What can hang from each mark:
q_772: q_118
q_118: q_675 q_772
q_279: q_308 q_772
q_752: q_759
q_759: q_257
q_703: q_308 q_772
q_172: q_184
q_675: q_118 q_308 q_759
q_308: q_184 q_279 q_675

Every row comes from one small tree of marks. Brackets hold a mark, then the marks that hang from it, in the order of their numbers. Every link used is in the known rows. Which tree was each row made from?
Known rows:
[q_772 [q_118 [q_675 q_308 [q_759 q_257]]]]: -0.3,-5.3,-20.3,12.1,30.0,1.1,-13.6,7.5,-8.2,-4.8,-8.5,-13.2,-12.8,-8.5,-8.5,4.4,1.3,-26.2,27.3,-9.1,7.6,-2.9,11.9,16.3,-21.9,20.2,10.7,36.1,-0.4
[q_279 [q_308 q_184 [q_675 [q_759 q_257]]]]: -3.3,-7.6,-2.3,-5.5,40.2,-6.7,-17.6,-4.9,32.0,-14.8,24.1,3.1,-9.0,5.6,-17.0,12.3,-13.6,2.9,47.2,-2.8,-41.0,9.7,-13.0,23.8,-24.3,38.2,23.8,0.5,-2.2
[q_308 q_279 [q_675 q_118 [q_759 q_257]]]: 3.6,-23.4,-12.5,2.9,53.7,8.5,-13.1,-18.6,23.2,-7.2,16.7,1.5,-6.2,28.9,-9.7,-3.3,-19.8,53.2,8.1,-37.4,-4.9,15.4,-4.6,6.3,-13.8,16.5,25.3,-2.3,3.2
[q_675 q_118 [q_308 q_184 [q_279 q_772]] [q_759 q_257]]: 17.5,-24.3,-41.9,3.0,65.3,-21.4,-46.8,-27.9,41.1,-8.2,33.2,22.5,-32.7,15.1,-1.3,20.3,-9.4,53.7,21.7,-32.1,-12.1,13.5,-27.1,23.2,-6.3,52.5,29.1,14.4,-14.0
[q_279 [q_772 [q_118 [q_675 [q_308 q_184]]]]]: -2.3,5.7,-12.0,-12.1,11.0,2.6,-30.3,19.3,13.1,-2.9,17.9,-24.7,7.0,8.2,-19.9,-0.3,-7.3,-13.5,16.7,3.3,3.2,-20.6,2.3,22.7,20.4,29.6,8.6,41.3,5.6
[q_772 [q_118 [q_675 [q_308 q_279] q_759]]]: -4.5,-3.6,-16.2,11.6,30.5,-0.4,-23.6,8.6,-4.3,2.4,-9.1,-20.2,2.4,-2.2,-6.5,2.0,-7.7,-16.7,15.2,-19.7,12.8,-4.5,13.3,22.2,-15.4,15.6,25.1,40.3,19.4
[q_279 q_308]: -14.8,5.6,-1.9,-13.2,4.3,-16.9,-16.1,2.7,11.3,5.7,6.3,-8.6,4.1,-4.9,-5.9,12.2,5.9,-19.9,6.8,7.9,-8.2,6.7,-2.1,8.9,-9.0,19.3,9.9,5.7,-18.2
[q_172 q_184]: -8.3,6.5,8.4,-8.9,-9.2,-3.6,14.4,-6.5,7.3,3.1,11.4,-6.5,-5.1,8.1,1.7,8.9,-7.2,-10.5,3.1,1.5,-9.1,7.9,2.8,-9.2,-9.8,6.6,5.1,-1.5,11.9
[q_772 [q_118 [q_675 q_308]]]: -7.0,1.7,-12.5,5.6,6.9,-0.6,-21.9,17.1,-0.9,4.6,-7.9,-22.6,7.8,-2.7,-11.7,3.4,1.6,-23.4,12.6,-7.4,11.4,-9.4,21.1,17.7,-10.4,13.6,8.6,43.7,4.7
[q_703 [q_308 q_184] [q_772 q_118]]: 12.9,-21.4,-2.1,-41.8,5.2,-22.8,-38.8,-11.2,25.6,-22.8,20.5,-18.6,4.5,1.0,-48.6,-2.6,-0.6,-16.8,-11.0,-3.8,-27.1,2.0,19.5,18.9,15.9,16.0,0.0,-22.9,-13.0
[q_118 [q_675 [q_308 q_184 q_279] [q_759 q_257]] q_772]: -19.6,1.6,-27.0,23.1,46.8,11.6,-10.2,-16.0,-13.1,-13.1,9.2,-3.4,-0.6,6.1,-5.2,-11.0,-28.0,36.7,44.8,-32.6,-2.9,7.0,-8.8,24.8,-23.2,4.3,47.7,32.9,21.7
[q_703 [q_308 [q_675 q_118 [q_759 q_257]]] q_772]: 13.5,-42.0,-7.5,-37.0,36.0,2.9,-21.8,-26.1,37.1,-16.4,21.1,0.0,-20.4,7.4,-38.3,2.2,5.9,2.6,-10.6,-28.5,-26.0,24.8,8.5,2.9,-5.6,10.1,-5.2,-39.5,-43.3
[q_772 [q_118 q_675]]: -7.6,9.8,-5.0,3.7,4.7,0.2,-7.2,14.5,-17.1,-2.1,-8.8,-31.6,13.8,2.2,-14.1,-5.1,-2.2,-24.5,11.9,3.4,12.6,-10.1,23.3,13.0,-2.3,2.3,7.0,32.4,9.8
[q_703 q_308]: -3.4,-15.1,0.5,-13.2,6.3,-14.0,-12.2,-10.3,16.3,-11.2,3.7,-12.7,-1.1,-9.6,-18.9,7.3,2.9,-10.9,-6.9,-1.5,-7.4,3.3,6.8,16.2,-2.8,3.4,-1.4,-18.9,-20.7
[q_279 [q_308 q_184] [q_772 [q_118 q_675]]]: -18.0,16.0,-8.4,-26.7,15.2,-17.3,-38.9,18.8,15.8,-4.9,29.6,-36.6,15.3,12.0,-30.8,5.8,-7.4,-27.2,29.5,19.9,-13.3,-18.7,1.9,33.3,14.4,45.5,19.6,38.9,-3.6
[q_752 [q_759 q_257]]: 4.3,-14.0,-4.4,7.8,37.3,14.7,23.1,-4.2,-7.1,-1.6,2.9,6.3,-31.1,3.4,-13.4,2.8,-7.0,-15.9,21.7,17.1,-11.5,16.1,-20.0,2.8,-5.0,11.8,-7.4,2.0,-10.5
[q_703 [q_308 q_184 q_279] [q_772 [q_118 [q_675 q_759]]]]: -2.5,-19.7,-4.5,-33.9,28.9,-13.8,-34.1,-18.5,13.2,-15.9,23.8,-29.3,6.9,5.5,-46.9,-14.2,-13.1,-2.8,2.9,-14.3,-18.4,3.0,18.6,29.0,1.4,7.6,23.7,-19.8,12.5
[q_703 [q_308 q_184 q_279 [q_675 q_118 q_759]] q_772]: 11.3,-37.6,-4.6,-36.2,45.1,-8.3,-41.3,-33.6,52.6,-16.6,35.7,-7.0,-0.7,23.3,-42.2,-4.3,-13.4,35.6,-6.0,-37.0,-37.5,19.8,3.3,22.8,-1.6,13.8,24.0,-38.2,-3.5
[q_279 q_308 [q_772 q_118]]: -9.0,8.4,-7.9,-34.8,5.5,-17.0,-37.7,22.8,16.6,-1.2,19.2,-32.1,14.5,5.4,-20.4,9.8,-2.6,-46.0,-1.5,15.3,2.0,-15.0,3.2,15.5,26.5,44.5,4.7,30.1,-25.1
[q_772 q_118]: 8.9,2.1,-4.1,-2.5,0.6,-9.7,-17.1,13.0,-5.5,-7.4,-7.2,-20.5,11.5,2.9,-12.3,3.2,-2.8,-24.0,-4.0,1.4,9.0,-9.8,19.1,6.5,11.0,14.0,2.4,20.3,4.1
[q_279 [q_308 q_184 q_675]]: -9.5,1.9,3.7,-11.5,18.2,-8.3,-25.4,3.3,41.1,-5.7,22.4,-7.8,10.3,11.5,-22.0,9.8,-12.2,7.0,32.9,-0.9,-37.8,4.7,-4.4,25.6,-13.6,31.4,21.6,8.1,3.0

Which tree is each row?
-31.4,10.0,-17.4,13.7,13.1,16.9,-9.2,-2.1,-11.1,4.7,-2.6,-20.3,25.6,10.9,-2.3,-13.7,-21.3,27.1,8.2,-36.3,16.7,0.4,7.9,16.0,-8.8,-9.2,34.8,44.8,14.9 => [q_118 [q_675 [q_308 q_279]] q_772]
1.5,-1.7,-18.2,-7.9,30.1,3.8,-24.6,11.0,6.1,-11.0,20.1,-15.7,-11.0,3.3,-18.7,2.2,-6.5,-15.9,30.1,2.3,-0.8,-15.0,-5.0,19.1,10.9,35.6,8.9,33.9,-0.4 => [q_279 [q_772 [q_118 [q_675 [q_308 q_184] [q_759 q_257]]]]]
5.2,-18.0,-7.7,-11.1,51.6,13.9,-28.1,-6.1,34.0,-0.9,23.5,-9.8,4.3,34.4,-9.7,-2.6,-24.4,40.6,-1.8,-35.7,-0.2,2.4,-10.8,10.9,13.0,23.6,26.5,10.1,6.5 => [q_308 [q_279 q_772] [q_675 q_118 q_759]]
-13.6,-6.3,-16.5,19.6,38.6,13.1,-4.8,-4.5,1.6,13.4,-2.5,-3.4,-14.1,-6.7,7.3,-2.2,-7.0,8.5,25.0,-27.2,5.4,5.6,-5.9,20.7,-33.3,3.9,28.2,22.9,20.8 => [q_118 [q_675 [q_308 q_279] q_759]]
8.5,-17.0,-13.2,-9.4,61.7,5.8,-31.3,-17.7,40.9,-19.2,46.0,-0.1,-4.8,42.0,-22.8,-6.1,-31.5,69.4,29.8,-27.0,-25.2,2.0,-21.2,23.4,7.9,38.5,33.8,1.2,14.8 => [q_308 q_184 [q_279 q_772] [q_675 q_118 [q_759 q_257]]]
-14.4,-6.8,-22.0,7.8,47.2,12.0,-9.1,-8.5,6.4,-0.3,22.2,1.9,-22.5,0.5,-6.3,-6.9,-12.4,24.7,46.9,-15.4,-9.0,0.3,-20.0,25.5,-22.8,20.7,27.2,19.8,17.7 => [q_118 [q_675 [q_308 q_184 [q_279 q_772]] [q_759 q_257]]]
-13.6,0.8,-26.8,22.9,38.5,18.6,0.4,-8.3,-22.2,-8.7,-6.7,-1.4,-8.5,-4.2,1.4,-2.3,-13.3,4.3,34.2,-28.8,9.0,10.5,-4.0,10.9,-24.6,1.5,29.0,36.6,-2.8 => [q_118 [q_675 q_308 [q_759 q_257]] q_772]
-13.5,11.0,-15.4,-21.3,34.1,-15.3,-29.8,11.3,10.0,-14.0,29.5,-27.0,-1.1,6.4,-28.8,6.7,-9.4,-28.1,44.4,21.1,-15.2,-12.5,-6.6,30.7,6.3,49.4,21.6,30.8,-9.3 => [q_279 [q_308 q_184] [q_772 [q_118 [q_675 [q_759 q_257]]]]]
-1.9,-6.4,-15.3,-8.5,17.8,-4.1,-37.9,-3.0,43.0,3.1,28.3,2.0,0.8,9.6,-8.0,1.5,-16.8,37.9,5.8,-19.1,-12.0,-6.6,-17.2,26.0,9.5,30.3,23.4,20.5,14.9 => [q_675 [q_308 q_184 [q_279 q_772]]]
0.2,-7.9,-13.6,-23.6,50.1,-10.6,-38.2,-2.4,48.3,-14.2,42.3,-5.3,-10.1,23.5,-24.4,17.8,-10.4,10.4,35.3,-1.8,-34.1,3.6,-21.0,23.2,3.3,57.8,20.9,13.1,-24.6 => [q_279 [q_308 q_184 [q_675 q_118 [q_759 q_257]]] q_772]
10.8,-9.8,-10.0,9.4,41.2,9.2,-19.0,-11.5,15.2,-13.7,-0.9,0.1,6.8,26.8,-2.3,9.6,-18.5,22.2,8.6,-39.9,-6.9,14.5,0.1,6.5,-4.0,13.7,23.7,16.1,-4.4 => [q_308 [q_675 [q_118 q_772] q_759]]
-16.0,-13.7,0.9,-27.5,12.1,-7.6,-21.9,-8.5,21.4,-7.3,21.0,-24.3,10.2,2.3,-26.0,-6.5,-11.6,7.0,-17.9,-5.6,1.4,-7.2,1.8,20.4,18.8,9.5,7.6,-16.5,-12.4 => [q_703 [q_308 [q_279 q_772]]]
-16.4,12.5,-11.3,21.8,30.3,16.4,9.9,-6.8,-38.0,-8.7,-11.6,-14.8,9.9,4.5,3.3,-10.9,-18.3,-2.5,26.7,-17.5,10.7,4.6,2.7,9.2,-12.3,-16.1,34.6,28.1,18.0 => [q_118 [q_675 q_759] q_772]
13.8,-14.0,-28.4,6.7,23.0,-29.8,-48.6,-17.5,49.6,1.3,14.3,15.8,-12.2,11.7,-0.7,30.8,4.6,40.0,6.2,-24.7,-16.7,12.0,-5.7,22.7,-11.7,37.2,16.3,25.2,-16.2 => [q_675 q_118 [q_308 q_184]]
8.9,-19.9,-44.0,13.1,55.8,-16.5,-36.6,-29.6,14.2,-11.4,6.9,16.1,-13.5,13.9,6.5,16.9,-14.3,46.8,1.2,-55.4,8.7,24.9,-11.5,8.1,-14.0,29.1,35.3,24.4,-22.4 => [q_675 [q_118 q_772] [q_308 q_279] [q_759 q_257]]
-6.4,1.7,-5.3,-21.2,8.5,0.5,-23.7,10.2,3.7,-0.9,17.4,-26.3,20.5,18.3,-14.6,-15.5,-20.3,8.0,-18.1,-5.2,16.1,-17.4,2.9,6.7,33.1,14.7,14.4,17.8,11.1 => [q_308 [q_279 [q_772 q_118]]]
18.7,-9.0,-10.3,12.7,49.8,-1.6,-32.1,-18.8,28.1,-25.3,15.3,4.1,6.3,33.1,-10.3,11.2,-27.8,45.3,31.8,-33.6,-28.6,12.4,-5.7,22.1,-6.1,23.9,36.6,14.6,16.1 => [q_308 q_184 [q_675 [q_118 q_772] q_759]]
3.1,-23.4,1.9,-22.7,44.5,-5.8,-43.2,-7.4,42.4,-24.1,31.4,-26.4,11.4,13.8,-39.9,-2.9,-31.0,12.9,14.4,-18.9,-25.0,-8.4,1.3,40.7,12.0,31.8,28.7,-8.7,15.3 => [q_703 [q_308 q_184 [q_279 [q_772 q_118]] [q_675 q_759]]]
2.3,-5.5,-9.7,-23.9,46.1,-15.4,-44.6,-1.0,52.1,-8.5,37.4,-7.9,-2.5,24.9,-20.8,20.3,-10.1,4.0,30.1,-4.6,-32.3,1.4,-19.4,29.9,7.7,56.5,25.3,17.3,-16.7 => [q_279 [q_308 q_184 [q_675 q_118 q_759]] q_772]
-1.2,-9.2,-14.5,2.9,16.0,-8.7,-33.7,-9.1,37.3,3.9,18.7,8.0,1.5,5.5,-3.1,5.2,-13.8,41.8,9.7,-26.0,-14.1,0.6,-9.7,26.4,-8.3,22.4,25.4,15.4,21.0 => [q_675 [q_308 q_184 q_279]]
22.2,-24.3,-34.5,15.3,46.9,-21.7,-37.5,-19.2,33.5,3.6,-3.9,23.5,-30.8,-1.6,15.5,37.1,10.0,10.2,4.3,-36.3,-1.2,20.3,-12.0,12.9,-22.3,36.5,15.1,20.3,-22.9 => [q_675 q_118 q_308 q_759]
-3.2,0.9,-13.6,9.6,26.1,1.9,-0.1,7.3,-27.4,-9.8,-7.1,-19.1,-6.5,-3.0,-11.8,-2.5,-2.9,-26.2,27.8,1.6,8.8,-3.8,14.2,10.7,-14.0,9.7,10.0,23.4,6.2 => [q_772 [q_118 [q_675 [q_759 q_257]]]]
3.1,-5.2,-5.1,-1.1,19.1,8.3,-20.0,-4.0,22.0,-9.4,2.9,-9.8,21.4,32.2,-10.3,3.1,-15.7,33.8,-4.4,-34.8,-2.9,8.0,10.8,3.2,5.1,7.4,15.1,21.5,-10.4 => [q_308 [q_675 [q_118 q_772]]]
4.9,-8.2,-33.7,6.7,16.6,-19.4,-41.5,-12.0,26.6,-1.2,-2.0,5.5,8.5,14.1,4.2,24.7,-0.8,28.9,-17.6,-41.8,8.6,14.0,3.2,9.1,0.9,22.2,17.6,40.6,-30.3 => [q_675 [q_118 q_772] q_308]
2.0,-5.3,-20.6,12.7,32.8,-3.7,-20.2,3.5,-2.2,-10.9,0.7,-9.7,-11.4,-4.1,-11.6,7.3,-3.2,-13.6,40.4,-7.6,-4.8,-3.5,8.7,23.5,-20.0,26.5,18.5,35.1,11.4 => [q_772 [q_118 [q_675 [q_308 q_184] [q_759 q_257]]]]
-5.3,3.7,-0.5,-34.4,18.0,-8.9,-47.5,22.7,43.7,-11.6,34.1,-32.0,22.2,20.4,-36.5,7.8,-17.3,-18.3,22.5,7.2,-26.6,-15.9,0.1,29.7,23.4,55.3,17.4,33.3,-6.7 => [q_279 [q_308 q_184 q_675] [q_772 q_118]]
2.5,-1.4,-2.4,-26.7,36.7,-9.7,-49.5,16.0,39.9,-16.2,29.7,-25.0,9.9,16.0,-30.7,12.7,-19.9,-25.8,32.1,3.5,-29.5,-11.6,-5.7,32.5,17.7,60.2,23.7,29.4,-1.3 => [q_279 [q_308 q_184 [q_675 q_759]] [q_772 q_118]]
